Each row was made from one small tree. Brackets hold a mark, then the marks that hang from it, in alphabetical order. Every link used is in the known rows. Write each row's tree.
In the rows, zero is written as 128.
Known rows:
[baru [mugul [kenodes pero] [rosu kemup raloza]]]: [110 121  51 126  60 172 112  76 116 173 142 114 188  90 119 142 165  88
 123 161 144 155 125 143]
[lefab [mugul [kenodes pero] [rosu raloza]]]: [ 89 121  43 104 106 172 122 100 181 163 106 116 191  67 155 156 132 119
 114 160 142 122 107 129]
[rosu [mugul kenodes lefab] raloza]: [102  88  59 164  67 158 105 114 114 103 106  92 164  66 174 128 135 154
 140 141 145 132 168 127]
[binak [kemup [rosu mugul raloza]]]: [131 100 136 140  58 164  90  71  83 144 118 108 172 120 122 144 178  87
  92 136 136 139 143 114]
[binak [kemup rosu]]: [146 133 147 112  99 159 104  95 113 167 123 140 167 140  93 166 168  76
  67 115 119 118 150 123]
[raloza rosu]: [132 128  99 107 131 173 106 150 108 116  89 161 172 126 128 141 131  68
  74 134 107  96 144 109]
[rosu [kemup binak] [mugul lefab] raloza]: [142  68  87 165  62 166 102  57  65 100 131  93 147 118 168 130 178 122
 111 134 153 138 162 116]
[baru [mugul lefab rosu]]: [105 117 109 115 113 178 123 158 138 134 119 152 163  94 129 150 123 150
 158 115 132 165 129 118]
[kenodes [pero [baru mugul] lefab]]: [102 126 148 107  71 142 104 175 127 105 180 144 148 191 110 128 156  85
 101 178  74 107 131 154]
[raloza [rosu [kemup binak] [mugul [kenodes pero]]]]: [135 129  51 104 119 157 128  54 130 133 126 122 191 136 115 138 181 117
 114 145 156 107 134 146]
[baru [mugul lefab]]: [120 100 133 122 100 173  78 169 109 113 132 138 154 112 126 136 145 132
 119 135 116 145 144 129]
[kenodes [pero [lefab [mugul rosu]]]]: [ 96 108 106  81 115 155 128 147 186 128 135 147 165 154 133 149 117 131
 112 135 114 121  89 144]
[binak [kemup [rosu mugul]]]: [139 113 158 112  84 161  98  92 111 142 116 124 175 135  91 152 170 115
 102 110 140 134 131 132]
[baru [mugul [kenodes [pero lefab]]]]: [107 127 102 100  87 137  91 163 155 134 166 133 172 154 111 125 140 125
 126 160 102 127 131 167]
[lefab [mugul kenodes [rosu [kemup binak] raloza]]]: [122 119  35 131  93 180 145  53 153 167  98  94 196  70 119 163 148 120
 127 104 151 153 143  95]
[lefab [mugul kenodes rosu]]: [103 132  68  94 124 178 141 139 199 150  78 124 200  63 106 165 106 153
 140  96 139 137 117 118]
[pero baru kenodes [lefab [mugul rosu]]]: [ 97 140 102 132 106 136 173 158 184 110 105 141 175 159  98 154  95 131
 105 103 106 105 148 129]
[pero baru [lefab [mugul rosu]]]: [ 86 124 114 113  92 158 168 171 179 106 123 129 163 142 104 157 109 124
 129 110  91 127 132 105]
[pero [baru [mugul [rosu raloza]]] kenodes lefab]: [ 99 145 100 164  62 136 151 150 122 122 127 143 171 155 120 133 115  89
 120 142  97 135 168 122]
[kemup [rosu mugul raloza]]: [135 104 117 129  82 161  83  93  95 120  99 121 182 113 157 140 141 100
 120 136 132 130 124 105]
[binak [kemup [rosu raloza]]]: [137 120 129 140  74 161  97  74  84 168 125 121 164 123 124 159 177  49
  59 137 117 123 162 107]
[mugul [rosu kemup]]: [148 114  90 122  84 175 134  97 104 138 106 140 169 118 116 156 132  81
  94 103 133 125 126 126]
[mugul kenodes [rosu [kemup binak]]]: [151 152  46 122 105 163 167  63 150 169 106 131 189 100 113 167 137 118
 131  86 149 129 150 123]

Write each row's tree:
[ 96 107  85 164  66 149 126  60 123 150 130  85 170  79 130 152 172 152
 136 121 155 158 183 113]	[binak [kemup [rosu [mugul kenodes lefab] raloza]]]
[169 103  88 146  67 170  92  64  62 136 123 115 159 133 150 142 172  46
  60 140 125 108 158 112]	[rosu [kemup binak] raloza]
[120 117  45 143 121 160 152  71 127 113 113 106 179 103 117 140 161 161
 150 103 157 142 179 112]	[raloza [rosu [kemup binak] [mugul kenodes lefab]]]
[154 109  99 117 112 174 116  80  88 107 102 130 181 144 108 136 167 100
 104 118 143 121 139 112]	[raloza [rosu [kemup binak] mugul]]
[121 140 140 146  75 128 115 182 121 101 138 144 164 189  86 126 127  98
  92 137  85 108 173 151]	[pero [baru mugul] kenodes lefab]
[157 143 105 125 118 156 101  71 111 160 110 142 175 127 166 161 150  72
  98 131 116 114 147  90]	[kemup binak [rosu raloza]]
[101 152 105 146 110 152 158 151 145 126 115 154 167 119 109 153 123 143
 134 120 128 132 166 133]	[pero [baru [mugul lefab rosu]] kenodes]
[ 74 148  69 152  50 148 166 153 150 135 140 113 176 106 117 141 120 108
 170 137  90 159 170 103]	[pero [baru [mugul kenodes [rosu raloza]]] lefab]
[135 101  75 125  93 189 126  61 121 149 103 109 181 101 130 158 155  94
 102 114 144 148 125  91]	[lefab [mugul [rosu [kemup binak] raloza]]]
[ 81 108  59 154  58 144 129  99 130 100 146  92 151  92 180 133 161 131
 125 187 132  96 162 144]	[rosu [mugul [kenodes [pero baru]] lefab] raloza]
[103 125  81 110 126 135 118  85 173 136 136 126 177 109 153 152 146 181
 158 135 153 123 128 149]	[kemup [rosu [mugul [kenodes pero] lefab]]]
[116  90  70 159  72 144 135  97 124 127 109 111 177 146 111 139 118 103
  78 111 132 137 151 123]	[pero kenodes [lefab [mugul [rosu kemup raloza]]]]
[140 124 123 119 139 148 120  86 143 123 116 138 167 130 155 158 148 175
 161  99 146 137 137 109]	[kemup binak [rosu [mugul lefab]]]
[120 131  61 151 115 142 131  55 147 141 114 104 182  83 171 154 147 172
 175 115 153 148 166  96]	[kemup binak [rosu [mugul kenodes lefab] raloza]]
[143 138  26 148  80 166 158  45 123 171 108 114 184  82 141 161 146  90
 122 111 149 134 163 107]	[mugul kenodes [rosu [kemup binak] raloza]]
[ 89 139  67 104 121 162 135 133 178 162 140 145 173  83 135 151 138 168
 167 144 145 151 125 152]	[baru [mugul [kenodes pero] lefab rosu]]
[108 127 114 113  78 121 129  84 161 152 166 113 177 168  94 146 166 143
 123 130 132 128 141 165]	[binak [kemup [rosu [mugul [kenodes [pero lefab]]]]]]
[ 99  78  77 122  63 158 121  88 129 132 152 111 162 150 137 142 148  86
  87 151 122 137 112 129]	[kenodes [pero [lefab [mugul [rosu kemup raloza]]]]]
[105 102  72 116 101 148 106 116 151 111 133 117 162 101 163 134 145 174
 133 152 152 107 132 172]	[rosu [mugul [kenodes pero] lefab]]
[110  91 127  86 104 149  83 160 158 107 150 133 154 175 130 134 138 112
  74 155  99  99 105 154]	[kenodes [pero [lefab mugul]]]
[143 112  95  97 119 185 133  81 149 150 102 128 183 116 100 167 148 121
 109  92 145 143 113 108]	[lefab [mugul [rosu [kemup binak]]]]
[109  87  83 157  61 181 114  99  81 137 135 116 159  90 134 139 156 105
 132 129 137 182 150 104]	[baru [mugul lefab [rosu kemup raloza]]]
[135  97  76 111  65 155  92  78 115 120 133 104 179 125 116 128 166 121
 100 150 152 106 120 177]	[rosu kemup [mugul [kenodes pero]]]
[104 119  61 138  88 170 145 109 142 151 130 116 179  75  93 154 141 159
 165  96 148 182 159 125]	[baru [mugul kenodes lefab [rosu kemup]]]
[ 98 123  57 118  96 163 135  92 151 163 156 123 175  94 110 151 158 152
 148 135 155 165 133 153]	[baru [mugul [kenodes pero] lefab [rosu kemup]]]
[123 138  57 134 108 169 160  84 153 165 134 121 180  87 101 161 151 170
 178  89 155 181 161 117]	[baru [mugul kenodes lefab [rosu [kemup binak]]]]
[ 86 145  83 124 110 132 151  87 176 124 149 115 170 112 141 160 155 166
 155 145 136 110 147 140]	[kemup [rosu [mugul [kenodes [pero baru]] lefab]]]
[ 82 138 111 109 105 165 147 142 151 133 157 152 150 120 136 154 153 127
 142 162 118 132 125 139]	[kenodes [pero [baru [mugul lefab rosu]]]]
[132 142 117 152  82 117 140 160 122  95 124 147 153 193 116 133 113  84
  61 129  87  69 183 149]	[pero baru kenodes lefab]
[135 108  55 161  88 170 153  51  96 146 127 122 152 103 172 158 156 102
 112 115 147 141 166  97]	[mugul lefab [rosu [kemup binak] raloza]]
[101 120  89 109 109 156  88 142 152 142 154 131 164 103 133 136 157 149
 129 162 131 132 140 163]	[baru [mugul [kenodes pero] lefab]]
